Every row comes from one small tree of marks. The marks that hang from a mark follow it in brackets, in alphabetical order. Every link used is in the known rows. Which tree was each row made from?
Known rows:
fiba[rozi[luzil] tefes[tovo] zumir[rono]]: [ -2  -1  -2  -2  -4  -6   8   6  -2  36  -7   1   1  -5 -11  -2   6  -1
   4  -4   4  -6  -7   0   0   1   7   5  11  -3  -5   7 -10   1   2   0
  -4  -2   5  -5  -1]
kesa[gaki]: [  2   0   2  11   0  -3  -3  -2   1 -10   4  -3   0  -4   0   4  -1  -2
   4   1 -12   4   2   1  -4   0   3 -17   1   0   2   2   6   4  -1  -1
   2  -3   7   5   1]
kuvu[burira sasa tefes[tovo]]: [  1   0  -1   1  -1   8   4  -3   0 -21   0  -1  -6  -4  13   2   2   2
  13   7   6   4   2  -1   5  -2   3  -3 -15  -1  -1 -12 -21   7   0   0
  -3   2   4   5   0]
rozi[luzil[pakab[fiba[tefes zumir]]]]: [-5  1 -1  5  2 -5 -2  1 -2  6 -1 -1  3  6 -8 -1  6 -2 -4 -1 -8 -1  2  1
  8 -3 -6 -2  5 -3  2 11  2 -4  0  1 -4  2  2 -7  3]
rozi[luzil[pakab]]: [ -3   6   2   2   5  -2   0   0  -2 -27  -1  -3  -1   7   5   7   0  -2
   0   4  -4   9   4   2  -1   2  -1  -8  -3  -1   3   1   9   2   2   2
  -4  -2  -1   0  -1]
tefes[tovo[nerume[nosen]]]: [  4   0   2   4  -3   1  -2  -3   3 -15  -3  -7  -3  -3   3   2  -2   4
  -2  -1  -1   8   4  -2  -3   6  -3  -7   8  -1   2  -3   5   6  -2   4
  -3   2 -11   0  -4]
pakab[fiba[tefes[tovo]]]: [ -1  -1  -1   9  -3   2   6  -1   5 -11   5  -4   1  -6   2   0   4  -1
  -4   1  -1  -2   2  -2   6   3  -1   0  -5   1  -1   6  -6   3  -2  -1
  -1   1   6  -4   2]
fiba[pakab rozi tefes zumir]: [  1  -5  -1   2  -2  -4  -5   6   2  25  -3   8   1  -4 -13  -7  -7  -2
   3  -9   0  -6  -7   0   1  -5  -6  16  12   0  -1  14   3  -4   0  -1
   3   3   0  -2  -1]
kuvu[tefes]: [  0  -1   2  -2   3   1   0  -4   2 -24   4   6  -1   1   6   2  -5   1
   1   6  -2   6   5   1  -1  -1   5 -10  -1   1   2  -4   1   2  -1  -3
   2  -1  -4   6  -2]
tefes[tovo[nerume[nosen[gaki]]]]: [  4   0   1  -4  -3   1  -9  -4   3  -9  -1  -8   2  -3   2   2  -3   4
  -1  -3  -2   3   1  -2   0   7  -4  -1   5  -1   4  -4   2   4  -2  -1
  -2   0 -11   0   1]
rozi[luzil[pakab[fiba[zumir]]]]: [-4  2  0  2  3 -6 -4  1 -2 -7 -2 -5  0  7 -7  0  5 -2 -6 -1 -8  3  1  0
  3 -1 -7 -4 -2 -2  3  0  7  0  0  2 -5 -2 -1 -6  0]
pakab[fiba[rozi[luzil] zumir[rono]]]: [-4  2 -1 -8 -2 -5  3  3 -6 27 -6 -1  3  0 -9 -4  5 -2 -4 -6  1 -4 -4 -1
 -6  0 -1  3  7 -2 -2 -6  5 -2  1 -2  1 -5  2 -7 -1]
gaki[nosen]: [  2  -2   2   0   3  -4   5  -6   0 -10   1  -3  -1   3  -2   5  -5  -2
  -1   5  -6   9   2  -2  -6   1 -10 -11  -6   3   0  -1   9   3   2   1
   0   0   0   5  -2]
tefes[tovo[nerume]]: [  4   2   2   7  -2   0   3  -3   4 -16   3  -8  -5  -3   3   0   1   1
  -6   1  -2   4   3  -2  -2   4   1  -7  -3   1   2  -2   4   3  -3   4
  -1  -1  -7   2  -2]
fiba[rozi zumir]: [  3  -3   0  -2   0  -4  -5   4   0   6  -3  -2  -1  -3 -11  -5  -1  -1
  -1  -2  -3  -2  -3   0  -5  -1   0   3   3   1   0   1   6   0   0   1
   0  -2   1   3  -2]
tefes[tovo]: [  2   0   1   5  -1  -2   3   0   5 -30   2  -8  -3  -4   3   4   0   0
   0   3  -3   6   2  -1  -1   5   3  -6  -8   1   0  -2  -3   7   0   0
  -4  -3   2   4  -2]
kesa[gaki[nosen]]: [  2  -2   2   9   3  -6   1  -5  -1  13   3  -1  -2  -1  -4   6  -1  -2
   3   4 -11   6   0  -2  -4  -2  -8 -19  -3   1   0   2   8   4   1   0
   2  -2   5   3   0]
rozi[luzil[pakab[fiba]]]: [ -5   5   1   2   4   0   0  -1  -2 -22   1  -4   0   6   6   5   4  -2
  -5   2  -3   5   4   0   2   1  -4  -6  -7  -1   3  -2   9   0   1   1
  -2  -3  -1  -6   1]
fiba[rozi zumir[rono]]: [  2  -1  -1  -7  -3  -6   1   2  -3  16  -4  -1   1  -4 -10  -4  -4  -1
  -2  -5   1  -2  -6   0 -10  -1   3   3   2   0  -4   0   8   1   0   0
   1  -5   0   2  -2]
pakab[fiba[rozi[luzil] tefes]]: [-4  1  0 -1  0  4  1  2  0 18 -1  2  2  1  0 -1  7 -2  0  0  2 -6  1 -1
  4  1 -1  2 10  0  1  5  0 -6  2 -2  3  2  5 -8  2]
burira[duko]: [  3  -1   2  -2   0   0   1  -3   3 -27   4  -3   2   6   5   3  -5   1
   0   4  -7  14   5   3  -4   4   6  -8   0   4   3   2   5   1   0  -2
   1  -1   3   9  -1]
nerume[nosen[gaki] tovo]: [  1  -1   1   0   1  -3  -9  -1   2 -28  -3   1   8   2   4   7 -11   3
   4   6  -5   4   3  -1  -8   6  -8  -1   2   0   3  -7   1  -2   2  -5
  -4  -2  -5   4   4]
pakab[fiba[tefes[tovo] zumir[rono[melime]]]]: [ -4  -2  -3  -2  -4  -8   3   3   4  10   0  -3   4  -5  -4  -3   2  -1
  -2  -5   0 -12  -5  -1   8  -1   0   1   0   0  -5   4  -1   5  -2   0
  -4   0   6  -7   2]
kuvu[burira[duko] tefes]: [  2  -1   0   0   0   7   5  -6   2 -20   5   8   0   5  11   0  -2   3
   3   9   1  13   6   4  -1   0   9  -9  -4   3   2  -5  -2   0  -2   1
   2   2  -2  11   0]
nosen[gaki]: [  3   0   2  -6   1  -2  -8  -5   2 -24   4  -5   5   0   1   4  -6   0
   1   1  -7   1   3   0  -3   4  -2  -5  -5   2   4  -2   4   2   2  -6
   1  -3   1   5   4]
zumir[rono]: [  0   3   2  -3  -2  -3   6  -4  -2 -23   2  -3   3  -2   2   5  -8  -1
  -1   0  -2   7   1   0 -11   2   2 -10  -4   1  -2  -3   9   5   1  -2
   1  -4   0   5   0]
fanevu[kuvu[sasa]]: [  3   0   4  -2   5   0   0  -1  -3 -24   0  -9  -1   5   4   8  -5  -1
   3   1  -7   4   2  -1  -5   1  -5  -2 -10   0   0  -8  -8   2   3  -5
   1   1   9   6   1]
tovo[nerume[nosen]]: [  3   1   3   0  -2   2  -6  -6   0 -17  -2  -4   1   1   2   3  -7   2
  -1   0  -6  10   7  -1  -7   3  -6 -10  12   0   3  -1  15   1  -2   3
   1   5 -11   2  -2]
duko[burira]: [  2   2   1   2   0   1  -2  -6   2 -30   4  -2   4   0   4   3  -3  -2
   8   2  -8  15   7   2  -9   7   0  -7  -5   3   3   0  10   4   0  -1
   2   1   4   9   2]
sasa[kuvu[burira[duko] tefes[tovo]]]: [  4  -1  -2   4   0   8   3   0   3 -13   5   2  -3   1  11   1  -2   3
   0   9   9   5   0   4   1   0  16   1  -7   4  -2  -8 -14  -1  -2   1
   0   0   2   9   0]
rono[melime]: [ -1   1   2  -5   3  -2  -5   0   6 -33   1  -5   0   1   8   4  -6  -1
   3   3  -5  -2   4   1   1   1   0 -10  -1   4   2  -2  12   6   1  -1
  -2   0   4   4   0]
tovo[nerume[nosen[gaki]]]: [  4   1   3  -7  -2   1 -12  -7   0 -12  -1  -4   5   1   1   2  -8   4
  -1  -3  -6   4   4  -1  -4   5  -9  -5  10   0   5  -3  11   0  -1  -1
   2   2 -12   2   2]
kuvu[burira[duko]]: [  3   2   1   5  -2   5   6  -4   1 -29   4  -4   1   3   8   2  -3   1
   1   6  -5  13   6   3  -5   3   4  -8  -2   4   2   0   4   1  -1   4
   0   2   2  11   1]
nerume[nosen[gaki]]: [  2  -1   1 -10   0  -1 -12  -5   1 -25  -2  -4   7  -1   1   6  -9   2
   4  -1  -7   6   3   0  -4   6  -6  -3   5   1   4  -4   6   4   1  -5
  -2   0  -2   3   3]
fiba[rozi[luzil]]: [-1  3  2 -4  3  1  0  2 -2 -1 -4 -1 -1  2  2  2  3 -2  3  2  1  2  2  0
 -3  3  3 -2  8  1  2 -3  4 -1  3 -1  0 -2  2 -1 -2]
rozi[luzil[pakab[fiba[tefes zumir[rono]]]]]: [-7  3 -1  0  0 -7  5  0 -5 14 -1  0  6  4 -9  0  3 -2 -4 -4 -3 -1 -2  1
  2 -3 -4 -2  4 -4 -2  8  4 -3  1  1 -2 -1  0 -8  3]
rozi[luzil[pakab[fiba[tefes]]]]: [-6  4  0  5  3  1  1 -1 -1 -9  3  0  3  5  4  4  5 -2 -3  2 -2  0  4  0
  6  0 -4 -4 -1 -1  3  9  5 -3  1  1 -1  2  1 -8  4]
fanevu[kuvu[tefes]]: [  2  -2   3  -1   8  -2   2  -2   0 -18   4   6  -2   5   5   5  -4   0
  -5   4  -3   3   4   2  -4   1   4  -7  -6   1   0  -7  -3  -1   1  -4
   3  -2  -1   7  -1]

Which tree is each row?
[  2  -4   0  -1   0  -6  -7   6   2  12  -4   3  -1  -3 -10  -6  -8  -2
   0 -10  -1  -3  -6   0  -4  -3  -6  13   5   0   0   4   8   0   0  -1
   2  -2  -2  -1  -3]	fiba[pakab rozi zumir]
[ -6   2  -2 -15   0  -6  -2   6  -2  23  -7  -2   3   2  -4  -3   5  -2
  -2  -7   2 -13  -5   0   0  -1   0   2   9  -1  -2  -8  10   0   2  -1
  -1  -4   4 -10   0]	pakab[fiba[rozi[luzil] zumir[rono[melime]]]]
[  3  -2   0  -1   3   7   8   0  -1  -9   3   0  -6   6  14   4   4   4
   6   7   5   7   1   2   3   1   8   2 -17   0  -2 -12 -26   1   0  -2
  -1   2   6   9   0]	fanevu[kuvu[burira[duko] sasa tefes[tovo]]]
[ 6  1  0  7 -1 11  3 -3  3  1  6  2 -6  2 10 -1  0  4 -5  7  9  3  1  2
  1 -1 15 -1  0  3 -1 -8 -9 -5 -4  5  3  2 -7  7 -1]	sasa[kuvu[burira[duko] tefes[tovo[nerume]]]]
[-3  3  0 -4  1  3  1  2 -1  5 -2 -2  0  2  3  0  6 -2 -2  0  1 -2  2 -2
 -1  2 -2  1  4  1  2 -4  4 -2  2 -2  2 -2  3 -6  0]	pakab[fiba[rozi[luzil]]]
[  2  -1  -1  -4  -1  10   6  -3   1 -18   2   0  -5   2  15   1   4   5
  13   8   5  10   2   2   6   0   9   0 -12   0   0 -10 -22   5  -1  -2
  -2   2   4   7  -1]	kuvu[burira[duko] sasa tefes[tovo]]
[ -1  -1  -1   4   1  -5  -5   0   0 -13   3  -5   0   3  -6  -3   0  -2
  -8  -2  -6   0  -1   0   1  -2  -8  -1 -12   0   2   2  10   1  -2   3
  -3  -3  -2  -1   1]	luzil[pakab[fiba[zumir]]]
[ 0 -1 -2 -6 -4 -4  1  2 -3 19 -2 -1  3 -5 -9 -7  0 -2 -6 -8  2 -6 -6 -2
 -8 -1 -2  6 -2  0 -3 -3  8  0 -1 -1  3 -5  0 -3  0]	pakab[fiba[rozi zumir[rono]]]
[ -2  -1  -2   4   2  -4   0   8   0  29  -5   1  -4   0 -10  -3  10   0
   1   0   4  -7  -6   2   8   0   5  10   2  -3  -1  13  -5  -1   1   4
  -7   0   2  -5  -1]	fiba[rozi[luzil[pakab]] tefes[tovo] zumir]
[  2  -6  -2   5  -2  -5  -1   8   5  28  -3   6  -2  -8 -12  -7  -3  -1
   1 -10   4  -8  -9  -1   4  -2  -3  19   5  -1  -2  14  -5   1  -1   0
  -1   1   1  -4  -2]	fiba[pakab rozi tefes[tovo] zumir]
[  2   1  -2   8   0   7   2  -1   2 -18   2   1  -4  -5   8   3  -2   0
  -2   7  10  -1   1   1   1  -2  10  -1  -9   2  -3 -10 -12   1  -1   2
  -1  -1   1   6   0]	sasa[kuvu[burira tefes[tovo]]]
[  4   0   1   0   0   5  -9  -2   1  -3  -1   2  -4  -2   4   2  -5   4
  -4   2   7   1   1   0   0   1   7  -2  10   0  -1  -9  -5  -1  -3   1
   0   1 -12   0  -4]	sasa[kuvu[tefes[tovo[nerume[nosen]]]]]
[  3   0   2  -3  -1   6   0  -5   1  -5   2   0  -8  -1   9   0   2   3
   7   3   5   1   2  -2   6  -2   4  -4  -6  -2   1 -10 -14   2  -2  -2
   1   2  -7   0  -3]	kuvu[sasa tefes[tovo[nerume]]]
[  2  -1   2  -7  -2   6  -5  -4  -1  -5  -4   1  -5  -2  10   2   0   6
  10   1   5   5   3  -2   5   0   0  -3   4  -4   1 -11 -12   5  -2  -2
  -1   5 -10  -1  -5]	kuvu[sasa tefes[tovo[nerume[nosen]]]]
[ -1   2  -1  -1   2   5  -4   3   0  -1   4   0  -2  -1   5  -3   2  -1
  -9  -1   6  -6  -3  -1  -1   1  -3   9 -17   1   1   1  14   0  -1   2
   3  -3  -2  -5   1]	luzil[pakab[fiba[rozi]]]
[  3   2   0   4  -3  10   4  -6   0  -6   1  -1  -8  -4  13  -1   4   3
   7   5   7   1   3  -3   6  -3   1  -4  -9  -2   1 -12 -15   2  -3   3
   2   4  -6   3  -1]	kuvu[burira sasa tefes[tovo[nerume]]]
[  2   0   1   6   6   2   7  -4  -2 -18   4   5  -2   2   8   5  -3   0
  -5   6   0   3   5   1  -5   0   1  -6 -11   1  -1  -8  -5  -2   0   1
   3   1  -2  10   1]	fanevu[kuvu[burira tefes]]
[ -2   1  -3  -5  -2  -3  -1   3  -5  18   1   1   2  -2  -8  -6   1  -1
 -10  -7   6  -8  -8   0  -6  -2  -3  10 -12  -1  -4   0  13   1  -1   3
   1  -6  -4  -5   0]	luzil[pakab[fiba[rozi zumir[rono]]]]
[  0  -1   1  -4   1  -5  -3   5  -2  13  -8  -2  -1   3 -10  -2   4  -2
   1  -1  -4   0  -1   1  -2   0   1  -1  13  -1   2  -1   2  -2   2   0
  -3  -2   2   0  -2]	fiba[rozi[luzil] zumir]
[ 0 -1 -1  2 -2  6  0  0  2 12  4  3  3 -5  1 -4  2 -1 -4 -1  3 -8  0 -2
  2  1 -3  7  2  2  0  9  3 -4 -1 -1  6  2  4 -4  3]	pakab[fiba[rozi tefes]]
[ -3  -2   0   0   1  -6  -3   7   0  32  -8   7   1   0 -12  -4  -2  -2
   6  -9  -2  -4  -4   0   3  -4  -5  12  20  -2   1  12   0  -5   2  -2
   0   2   1  -5  -1]	fiba[pakab rozi[luzil] tefes zumir]
[ -4  -2  -2  -6  -3  -7   0   0   2   7   0   0   8  -2  -6  -3  -2  -2
  -1  -5  -4 -12  -2   0   5  -4  -4  -3   6   1  -3   4   7   0  -1  -1
   0   2   5  -5   4]	pakab[fiba[tefes zumir[rono[melime]]]]
[-6  4 -1 -3  0 -8  2  0 -6 -1 -3 -3  3  5 -6  1  2 -2 -6 -4 -3  2 -2  1
 -4 -1 -4 -4 -4 -3 -1 -2  8  0  1  1 -4 -5 -2 -6  1]	rozi[luzil[pakab[fiba[zumir[rono]]]]]
[  0   1   0  -2   0   9   1  -6  -3 -24   0   1  -3  -1  11   3  -3   1
  12   7   2   4   5  -1   2  -5  -1  -6  -9   0   1 -11 -12   2   0  -1
   2   4   2   7   1]	kuvu[burira sasa tefes]
[ -3  -1  -3   6  -4  -6   6   1   0  10   3  -1   3  -5  -8  -3   3  -1
  -7  -5   3  -5  -7  -1   4  -1  -1   6 -13  -3  -5  10  -1   3  -2   3
  -5  -2   0  -6   2]	luzil[pakab[fiba[tefes[tovo] zumir[rono]]]]
[  2   0   0  -7   0  10   2  -5  -1 -20   3   3  -1   6  13   2  -1   4
  13   9   1  11   5   3   2  -3   6  -5  -6   1   1  -9 -13   0   0  -3
   3   4   3  10   1]	kuvu[burira[duko] sasa tefes]
[ -5   0   0  -4  -2  -8   3   6  -4  40  -8   9   4  -2 -13  -2  -6  -2
   4 -12   3  -4  -7   1  -3  -4  -2  12  19  -3  -3  10   2  -5   3  -2
   1   0   0  -7  -1]	fiba[pakab rozi[luzil] tefes zumir[rono]]
[  1   0   1   0   5   6   4  -3  -5 -15   1   1  -3   3  11   6  -2   0
   7   6   2   2   4   0  -1  -3  -2  -2 -14  -1  -1 -14 -15   0   2  -2
   3   3   4   8   1]	fanevu[kuvu[burira sasa tefes]]
[ 0  4  1  7  0  5  3  3  0 28  0  3 -5  0  3 -2 11  1 -3  1 11 -7 -3  0
  6  2  5  7  3 -2  1 11  2 -4  0  7 -1  1 -8 -8 -1]	fiba[rozi[luzil[pakab]] tefes[tovo[nerume]]]
[  4   1   1  12   2   4  10  -4   0  -1   5   2  -8   0   9   1   4   2
 -10   5   5   0   3  -1  -2   1   3  -4 -10   0   0 -10  -8  -2  -3   6
   2   1  -9   6  -2]	fanevu[kuvu[burira tefes[tovo[nerume]]]]
[-4  2  2  0  1  1  0  5  1 19 -4  9  1  0  0  1 -4 -2  5 -5  4 -2 -1  0
  2 -1 -3 11 15  0  1 11  2 -4  4 -2  3  3  1 -6 -1]	fiba[pakab rozi[luzil] tefes]
[ -5   0  -2  -6  -3  -4   5   2  -5  39  -5   3   5  -1 -12  -4   6  -2
  -1  -6   1  -7  -4  -1  -1  -1  -1   4  14  -2  -3   5  -1  -6   1  -1
   2   0   4  -9   1]	pakab[fiba[rozi[luzil] tefes zumir[rono]]]
[  3  -1   1  -4   5   8   5  -3  -4 -13   3   3  -2  10  14   5  -1   3
   6   7   0   8   4   3  -1  -2   5  -1 -11   1   0 -11 -17  -3   1  -3
   4   3   5  11   1]	fanevu[kuvu[burira[duko] sasa tefes]]
[-2  2 -1  4  2  3  3  6  1 15 -1  3 -4 -1  2  1  8  0  1  3  9 -5 -3  1
  6  3  6  9 -4 -1  0 12 -3  1  2  3 -5  0  1 -6  0]	fiba[rozi[luzil[pakab]] tefes[tovo]]
[-1 -2 -2  8  0 -3 -2  0  1  0  4  0  4  1 -9 -4  1 -2 -6 -2 -6 -5 -1  0
  6 -4 -7  2 -5 -1  1 13  6 -2 -2  2 -1  2  0 -3  3]	luzil[pakab[fiba[tefes zumir]]]
[ 0 -1  0  2  0  2 -1  4  3 12  1 10  1 -6  0 -2 -9 -1  3 -7  5 -5 -3  0
  0 -2 -4 13  5  1  0 13  6 -2  1 -1  5  2  0 -3  0]	fiba[pakab rozi tefes]
[  0  -3  -4  -1  -7  -3   6   4   0  36   0   0   3  -9 -11  -8   6   0
  -5  -7   6 -11  -9  -2   0   0   2  12  -1  -1  -6   7  -7   1  -2   0
   0  -2   4  -7   1]	pakab[fiba[rozi tefes[tovo] zumir[rono]]]
[  1  -4  -2   1  -2  -1  -3   2   1  25   0   3   3  -4 -11  -9   3  -2
  -4  -4  -2 -11  -3  -1   4  -2  -5   8   6   1  -1  10   1  -5  -1   0
   3   3   4  -4   1]	pakab[fiba[rozi tefes zumir]]
[ 4  1  1  4  1  4 -3 -2  3 -1  5  2 -6 -2  4  1 -2  1 -7  4  8 -3  0  0
  0 -2 12 -2  2  1 -1 -8 -6 -3 -3  1  3 -1 -8  2 -3]	sasa[kuvu[tefes[tovo[nerume]]]]
[ -3  -2  -1   0  -1  -2  -2   3  -1  30  -5   1   3   1 -12  -6   8  -2
   0  -3  -3  -7  -1  -1   6  -2  -3   5  15  -1   1   7  -2  -7   1  -1
   1   2   5  -8   1]	pakab[fiba[rozi[luzil] tefes zumir]]
[ -1  -3  -3   3   0   1  -5   4   0  24   2   3   2  -1  -9  -8   5  -1
  -7  -3   3 -12  -6   0   5  -4  -5  13  -5  -1   0  14   6  -5  -2   3
   2   1   0  -6   2]	luzil[pakab[fiba[rozi tefes zumir]]]
[ -3  -2  -1  -9  -2  -7  -4   8   2  33  -5  10   4  -5  -6  -5 -10  -1
   4 -13   5 -16 -10   1   2  -6  -3  15  12   0  -5   9  10   0   1  -1
   2   1   0  -6   1]	fiba[pakab rozi tefes zumir[rono[melime]]]
[  3   0  -1   1   2   9  -1  -3   0 -16   5   5   0   4   9   3  -7   2
  -2   9   4   6   3   4  -2  -3  13  -4  -1   5  -1  -7  -6  -5  -1   1
   3   1   1  11   1]	sasa[kuvu[burira[duko] tefes]]
[-2 -1 -1 -4  1 -4 -3  4 -2 17 -6 -3  0  2 -9 -4  8 -2 -3 -4 -4 -4 -1 -1
  0  0 -4  3  9 -1  2 -3  2 -3  1 -1 -1 -2  3 -6 -1]	pakab[fiba[rozi[luzil] zumir]]
[-5 -1 -2  7  1 -6  2  4  1  8 -1 -4 -1  1 -8 -1 11 -1 -3 -1 -4 -4 -2  0
 12 -1 -3  2 -1 -3  1 10 -7  0  0  3 -7  0  3 -9  1]	rozi[luzil[pakab[fiba[tefes[tovo] zumir]]]]
